What can hang from each mark
k_114: k_148
k_498: k_39
k_148: k_234
k_110: k_498
k_39: k_74 k_148
k_750: k_148 k_498
k_562: k_148 k_498
k_74: k_110 k_498 k_562

Each row was made from one small tree. The marks that hang from a mark follow it in brackets, in the order of their numbers. Every link used is in the known rows. Write each row's tree.
Known rows
k_148{k_234}: [ 0.48  1.17 -1.79 -1.75 -2.12 -1.37  0.05  1.86 -0.03  0.66 -1.33 -1.87
  0.98 -4.01  2.84  0.07  1.90  1.05 -2.50  2.66]
k_39{k_74{k_562{k_498}} k_148{k_234}}: [-0.28  1.68 -2.86 -2.01 -4.31 -1.25  2.50  3.75  2.17 -1.26 -0.40 -1.89
  1.56 -3.83  0.24  2.53  1.29  2.25 -6.93  3.36]
k_562{k_148{k_234} k_498{k_39{k_74}}}: [ 2.49 -1.46 -3.43  1.51 -2.78 -1.39  0.70  1.78  0.39  0.38  0.01 -1.73
  1.43 -4.11  1.25  0.21  0.16  2.76 -5.58  2.22]
k_750{k_148 k_498}: [ 1.22  1.22 -1.55 -0.67 -0.75 -1.34 -0.42  2.80  0.68 -0.09 -0.89  0.14
 -1.15 -5.18  3.90 -1.03  1.13  3.59 -2.05  2.88]
k_39{k_74{k_110}}: [-0.12  1.24 -1.51 -2.12 -2.63 -0.30  2.08  4.34  1.58  0.78  0.78 -0.03
  2.11 -1.99  2.55  1.75  0.78  2.05 -4.66  2.33]
k_110{k_498{k_39{k_74}}}: [ 3.70 -0.31 -3.50 -0.76 -0.94 -0.54  1.07  4.28  1.67 -1.55 -1.70 -1.57
  0.40 -1.03  1.96  1.28  1.13  2.30 -5.24  0.89]
k_562{k_148 k_498{k_39}}: [ 3.81 -0.67 -2.11  2.12 -1.31 -0.70 -0.85  2.10  1.05  0.55 -0.53 -1.82
 -1.60 -2.14  1.53 -0.64  0.48  3.20 -3.05  2.00]
k_750{k_148{k_234} k_498}: [ 0.29  0.32 -1.81 -1.49 -1.31 -1.74  0.20  1.65 -0.14  0.10 -0.97 -0.61
  0.17 -6.82  4.27 -1.27  1.57  2.60 -2.33  3.14]
k_110{k_498{k_39{k_74 k_148}}}: [ 3.88  1.30 -3.79 -1.46 -0.54 -1.28  1.20  5.57  1.93 -3.52 -2.48 -2.12
 -0.11 -1.09  1.07  1.69  1.73  2.32 -6.74  0.21]
k_74{k_110 k_562{k_148{k_234} k_498}}: [-0.94 -1.72 -0.83 -0.06 -3.47  0.16  2.22  2.37  2.16  0.39  1.74 -2.47
  0.96 -2.95  1.98  0.92  0.94  1.20 -3.37  4.25]
k_74{k_110 k_498{k_39} k_562{k_148}}: [ 2.08  0.09 -2.96 -2.58 -0.39  0.90  0.80  4.96  2.73 -1.13  0.55 -4.50
 -1.31 -0.24  0.25 -0.65 -0.03 -0.01 -4.29  3.51]
k_562{k_148}: [ 0.93  1.31 -1.79  0.99 -1.62 -1.04 -1.41  3.15  0.49  0.03 -1.22 -1.69
 -1.43 -2.62  2.21 -0.77  1.03  2.52 -2.18  2.19]
k_750{k_148}: [ 2.29  1.10 -1.58 -0.86 -0.71 -1.55 -0.85  3.13  1.03  1.09 -0.33 -1.10
 -0.99 -4.12  3.03 -0.79  1.27  3.27 -2.73  3.16]
k_750{k_498}: [ 0.20  2.03 -1.36 -1.05 -1.36 -0.54 -0.52  2.42  0.46 -0.64 -2.03  0.02
 -0.89 -3.45  3.37 -0.31  1.23  2.35 -1.34  2.05]
k_114{k_148}: [ 0.77  4.36 -0.79 -0.70 -1.53 -1.00 -1.45  2.70  0.67  0.58 -1.26 -0.96
 -1.95 -1.46  1.63  0.23  2.27  3.26 -0.65  1.47]
k_114{k_148{k_234}}: [-0.01  3.41 -1.17 -1.44 -2.05 -1.71 -0.86  1.47 -0.14  0.50 -1.18 -1.68
 -0.37 -3.08  1.90  0.13  2.55  2.37 -1.03  1.87]
k_74{k_110}: [ 0.50  1.16 -0.65 -2.14 -1.73 -0.16  0.74  3.58  1.58  0.89  0.58 -0.76
  0.77 -1.35  3.05  0.83  1.47  1.26 -2.43  2.42]
k_562{k_498}: [ 1.69  0.82 -0.66  0.59 -2.85 -0.30 -0.15  1.89  1.91  1.31 -0.05 -0.28
  0.11 -2.34  2.27  0.85  0.87  2.93 -2.30  2.86]
k_750{k_148 k_498{k_39}}: [ 3.25  0.22 -2.74 -1.26  0.61 -1.31 -0.70  2.72  0.38 -0.22 -1.77 -0.86
 -2.12 -4.67  3.33 -1.68  1.23  3.15 -2.66  2.27]
k_74{k_562}: [ 0.38  2.13 -2.09 -2.15 -1.98 -0.11 -0.15  3.73  1.73 -0.15 -1.09 -2.67
 -1.60 -2.20  1.70  0.56  1.63  1.76 -2.50  3.44]
k_498{k_39{k_74 k_148}}: [ 2.96  2.77 -3.85 -2.58 -0.81 -1.76  0.26  5.03  1.09 -1.74 -2.21 -1.77
 -0.41 -2.39  0.56  0.75  1.52  2.72 -6.40  0.77]
k_110{k_498}: [ 2.16  0.53 -1.35  0.01 -1.43 -0.25 -0.02  3.44  1.76 -1.16 -1.42 -1.43
 -0.30 -1.11  3.20  0.89  1.83  1.74 -2.77  1.71]

Which tree is each row?
[ 0.40  2.94 -3.36 -3.15 -2.82  0.50  0.64  4.98  2.44 -0.76 -0.21 -2.63
  0.62 -1.72  0.25  1.31 -0.44  1.04 -5.65  4.06] | k_39{k_74{k_498 k_562}}
[-0.25  3.39 -2.69 -4.97 -2.38  0.18  2.68  6.88  3.68 -2.36  0.54 -2.48
  1.48 -0.74 -0.24  2.16  0.24  0.56 -7.35  3.65] | k_39{k_74{k_110 k_498 k_562} k_148}
[ 2.44 -0.97 -2.19 -2.71 -0.21  0.86  2.21  4.86  3.23 -1.96 -0.24 -3.31
 -0.92  0.74  2.41  1.26  1.99  0.35 -3.95  2.20] | k_74{k_110{k_498{k_39}} k_562}
[ 0.16  2.60 -3.03 -2.61 -2.98 -2.20  1.24  3.85  0.42 -1.47 -1.76 -1.36
  2.11 -4.28  1.26  1.28  1.87  1.77 -6.20  1.92] | k_39{k_74 k_148{k_234}}
[-0.17  3.68 -3.38 -2.91 -2.47 -1.16  1.14  5.81  2.08 -2.18 -1.67 -2.13
 -0.36 -2.45  0.15  1.79  1.46  2.67 -6.09  2.58] | k_39{k_74{k_562} k_148}
[ 3.38  0.60 -2.45 -1.53 -1.78 -1.70  0.56  2.08  1.03 -0.72 -1.57 -2.44
  0.07 -3.45  1.27  0.48  1.76  1.66 -4.70  1.66] | k_562{k_498{k_39{k_148{k_234}}}}
[ 2.58  1.78 -3.27 -3.23 -0.49 -2.11  0.04  3.14  0.07 -1.63 -2.65 -3.22
 -0.34 -3.33  1.28 -0.47  2.46  0.98 -4.61  1.41] | k_498{k_39{k_148{k_234}}}
[ 0.93 -0.29 -3.60 -1.71 -1.26 -0.22  1.81  5.35  1.93 -0.78  0.41 -2.72
 -0.32 -1.26  0.85  0.64  0.55  1.97 -5.77  2.57] | k_498{k_39{k_74{k_110 k_562{k_148}}}}
[ 0.82  1.75 -4.14 -2.96 -1.33 -1.98  1.31  3.35 -0.24 -2.69 -2.88 -1.28
  0.90 -5.11  1.72  0.06  1.64  2.01 -5.89  0.92] | k_750{k_498{k_39{k_74 k_148{k_234}}}}
[ 0.08  1.73 -1.51 -4.15 -1.88  1.39  1.50  4.77  3.14 -0.27  1.03 -3.04
  0.59 -0.25  1.15  0.86  0.28 -0.43 -3.80  4.23] | k_74{k_110 k_498 k_562}
[-0.51  1.14 -3.92 -1.54 -3.16 -0.30  0.95  4.01  1.27 -1.20 -0.28 -4.12
  1.12 -3.69  0.21  0.29 -0.31  0.53 -6.07  4.44] | k_39{k_74{k_498 k_562{k_148{k_234}}}}
[-0.19  1.06 -1.78 -1.99 -1.79  0.96  0.78  4.93  2.93 -0.95  1.06 -3.54
 -0.19 -0.56  0.86  0.10 -0.03  0.10 -3.73  4.36] | k_74{k_110 k_498 k_562{k_148}}
[ 4.21  1.31 -2.82 -1.41  0.21 -1.11  0.06  4.72  2.03 -3.27 -2.92 -2.82
 -1.61 -0.72  1.53  0.53  2.27  1.55 -4.69  0.46] | k_110{k_498{k_39{k_148}}}
[ 2.28  1.80 -4.15 -3.03 -1.44 -2.35  1.22  3.86  0.06 -1.50 -2.28 -2.58
  0.90 -3.88  0.92  0.67  1.80  1.73 -6.64  1.34] | k_498{k_39{k_74 k_148{k_234}}}
[ 1.32  0.77 -3.34 -4.27 -1.36 -1.79  2.74  4.56  0.93 -1.29 -0.66 -2.08
  2.38 -2.94  1.33  1.16  1.89  0.95 -7.12  1.43] | k_498{k_39{k_74{k_110} k_148{k_234}}}
[ 2.05  0.33 -2.81 -2.79 -1.21 -0.58  1.88  4.32  1.47  0.43  0.41 -0.92
  1.37 -1.51  1.99  1.10  1.06  1.79 -5.37  1.58] | k_498{k_39{k_74{k_110}}}
[ 2.42 -0.77 -2.96 -1.88 -0.02 -1.73  0.01  1.57 -0.34 -0.27 -1.73 -1.51
 -0.74 -6.28  3.73 -1.92  1.60  2.38 -2.85  2.63] | k_750{k_148{k_234} k_498{k_39}}
[ 2.49 -0.84 -4.29  0.45 -0.99 -0.24  0.99  5.12  2.08 -2.73 -1.51 -3.68
 -1.30 -0.94  0.99  0.80  0.94  2.42 -5.90  1.80] | k_110{k_498{k_39{k_74{k_562{k_148}}}}}
[ 3.08  1.65 -2.67 -1.80 -1.32 -0.65  0.71  4.08  2.91 -1.30 -1.37 -2.94
 -2.23 -1.35  0.00  1.08  1.53  2.58 -4.94  2.40] | k_74{k_562{k_498{k_39{k_148}}}}
[ 4.19  1.47 -2.07 -0.82 -0.98 -1.34 -0.10  3.23  1.99 -0.64 -1.35 -1.63
 -1.36 -1.86  0.87  0.66  1.37  2.78 -4.43  1.31] | k_562{k_498{k_39{k_148}}}
[ 2.20 -1.41 -2.94  0.49 -2.10 -0.57  0.44  1.67  1.07 -0.06 -0.38 -4.04
 -1.23 -3.30  1.05 -0.36  0.96  1.84 -3.83  3.46] | k_74{k_562{k_148{k_234} k_498{k_39}}}
[ 2.30  0.85 -1.88 -2.99 -1.26 -0.08  2.25  4.68  3.67 -1.03  0.41 -2.37
 -1.08 -0.46  0.50  1.62  1.57  1.81 -5.15  2.71] | k_74{k_110 k_562{k_498{k_39{k_148}}}}
[ 1.51  4.11 -2.96 -2.81 -2.08 -0.95  0.27  5.56  2.04 -1.87 -1.09 -1.59
  1.37 -2.16  0.02  1.16  0.23  1.56 -6.62  2.43] | k_39{k_74{k_498} k_148}
[ 0.84 -0.81 -1.32  2.02 -3.28 -1.15 -0.13  0.93  0.53  0.83  0.20 -1.67
  0.79 -4.28  2.20 -0.24  0.78  2.22 -2.80  2.95] | k_562{k_148{k_234} k_498}
[-1.33  0.68 -3.48 -0.64 -3.37 -0.98  1.00  3.53  0.52 -0.91 -0.72 -2.98
  0.68 -4.33  1.27  0.48  0.95  1.91 -5.09  3.49] | k_39{k_74{k_562{k_148{k_234}}}}
